Each row comes from the steps of one walk. Every step used is in the known rows, and no mark comes twice. Write the walk behind each row, first mark first.
In the rows, 128 means zero.
Known rows
K, L, V, U, J, R: [ 32 120 141 100 139 110 103 168 127  99 128 117 132 174 121 133 122 141
  75]
P, U, J, L: [ 65 143 123 116  94 163 107 165 133 103 152 132 116 164 107  92 122 114
 142]
J, L, V, U: [ 73 118  44  81  97 246 109 120 113 144 142 123 143 157 117 117 169 122
 113]
P, U, J, L, V, R: [ 87 104 148 160 125 159 141 171 123 114 131 132 119 196 114 132 130 159
 126]
P, U, K, L: [160  94 172 150 132 150  91  89 138 137 145 198 141 110 121 117 122 131
 148]
J, L, V: [106 154  81 192 140 204 141 130 111 122 158 102 119 134 116 128 146 144
 138]
U, J, L: [ 52 158 117 129 106 162 116 178 131  91 177 121  99 156 107 104 124 110
 148]
K, L, P: [176 112 129 138 156  75 160  91 136 133 121 160 136 137 136 144 129 132
 135]
J, R: [ 74 117 127 118 117  94 102 139 124  98  83  57 111 124 121 124 122 134
  54]
K, L, P, U, J: [152 133 176 115 143  78 145 138 138 114 118 149 142 155 144 117 104 124
 131]
K, L: [119  92 145 180 126 198 102  93 130 116 175 149 119 149 111 115 131 139
 124]
K, L, V: [141 123 123 223 167 208 138  97 114 128 175 130 130 141 124 138 138 162
 130]
P, U: [168  99 126 115  89 165 106  86 123 136  67  89 141 118 132  89 126 124
  89]
U, P: [176 153 152  82 134  62 153 113 134 129 142 115 114  49 140 125 128 108
 112]
V, L, K: [165 134  93 217  90 144 135 115 133 171 141  79  92 114 116 153 115 129
 190]
J, L, V, R: [ 85 103 130 170 123 172 140 161 119 114 137 118 107 182 112 138 139 158
 123]
L, K: [175 139  90 214 103  87 133  81 132 155 111  67  99  90 132 140 118 128
 138]
L, V, U, P: [153 144 113  44 132 109 149 109 127 153 147 142 140  74 140 132 151 114
 110]
J, L: [ 69 134  86 131  88 191 105 139 126 108 152 106 101 139 100 100 140 114
 133]
P, U, K, L, V, R: [134  80 173 175 143 153 132 133 125 131 129 165 131 169 122 144 130 167
 129]
K, L, P, U: [192  85 137 113 120 105 131  72 135 151  68 155 162 142 133 110 125 137
 113]
U, J, R: [ 56 140 159 113 135  65 113 177 129  80 106  69 108 143 128 128 105 129
  69]
U, K, L: [147 110 166 161 143 147 100 103 136 125 172 185 125 101 124 129 124 126
 155]

Write each row's walk
[196 125 145 124 166  39 158  98 141 140 119 186 140 105 143 154 125 125
 157]
U, K, L, P
[150 137 115  46 109 128 100 124 128 144 112 140 135  60 147 130 143  87
 137]
V, U, K
[122 148  94 196  92  87 123 116 140 149 132 115 106 132 113 124 112 127
 167]
P, U, J, L, K
[103 160 107 180 145 184 143 147 115 118 158 119 129 151 120 122 132 144
 144]
P, U, J, L, V
[ 39 133 131  86 134 100 110 174 124  97 109  88 128 159 129 133 122 132
  68]
L, V, U, J, R
[ 81 126 163  93 130  54 123 178 134 107  83 100 129 161 126 132 102 134
  95]
V, L, P, U, J, R
[158 146 107  74 131 137 115 123 121 150 121 142 143  62 149 141 145 103
 143]
L, V, U, K
[127 145 102  40 124 120 143 117 129 151 157 155 138  86 128 127 154 113
 120]
J, L, V, U, P
[195 101 125  96 104 126 143 106 130 161  62 122 152 135 134 119 124 126
 137]
V, L, P, U
[ 84 141 132 109 141 181 128 156 124 112 178 141 134 169 137 127 131 122
 129]
K, L, V, U, J
[225 137 151  82 134  37 132 104 135 152  60 153 150  47 158 131 118 105
 145]
L, P, U, K
[ 92 155 122  95 135 167 135 163 120 111 160 112 131 154 144 127 132 114
 120]
L, V, U, J
[ 94 170 103 189 152 182 148 156 114 110 176 110 117 146 120 130 134 142
 149]
U, J, L, V
[180 115 128  93 154  57 149  97 140 148 117 197 150 114 142 152 135 119
 152]
V, U, K, L, P
[171 125 142 203 170 175 132  94 119 143 154 165 147 113 130 139 132 157
 149]
P, U, K, L, V
[ 70 125 165 101 124  67 104 163 130  93  80  82 125 149 128 116 103 133
  64]
P, U, J, R
[220 136 153  84 128  64 133 121 136 160  75 157 147  59 150 137 117 105
 171]
V, L, P, U, K
[180 134 112 115 131 106 176 140 130 146 113 113 121 129 136 157 127 116
 171]
V, L, P
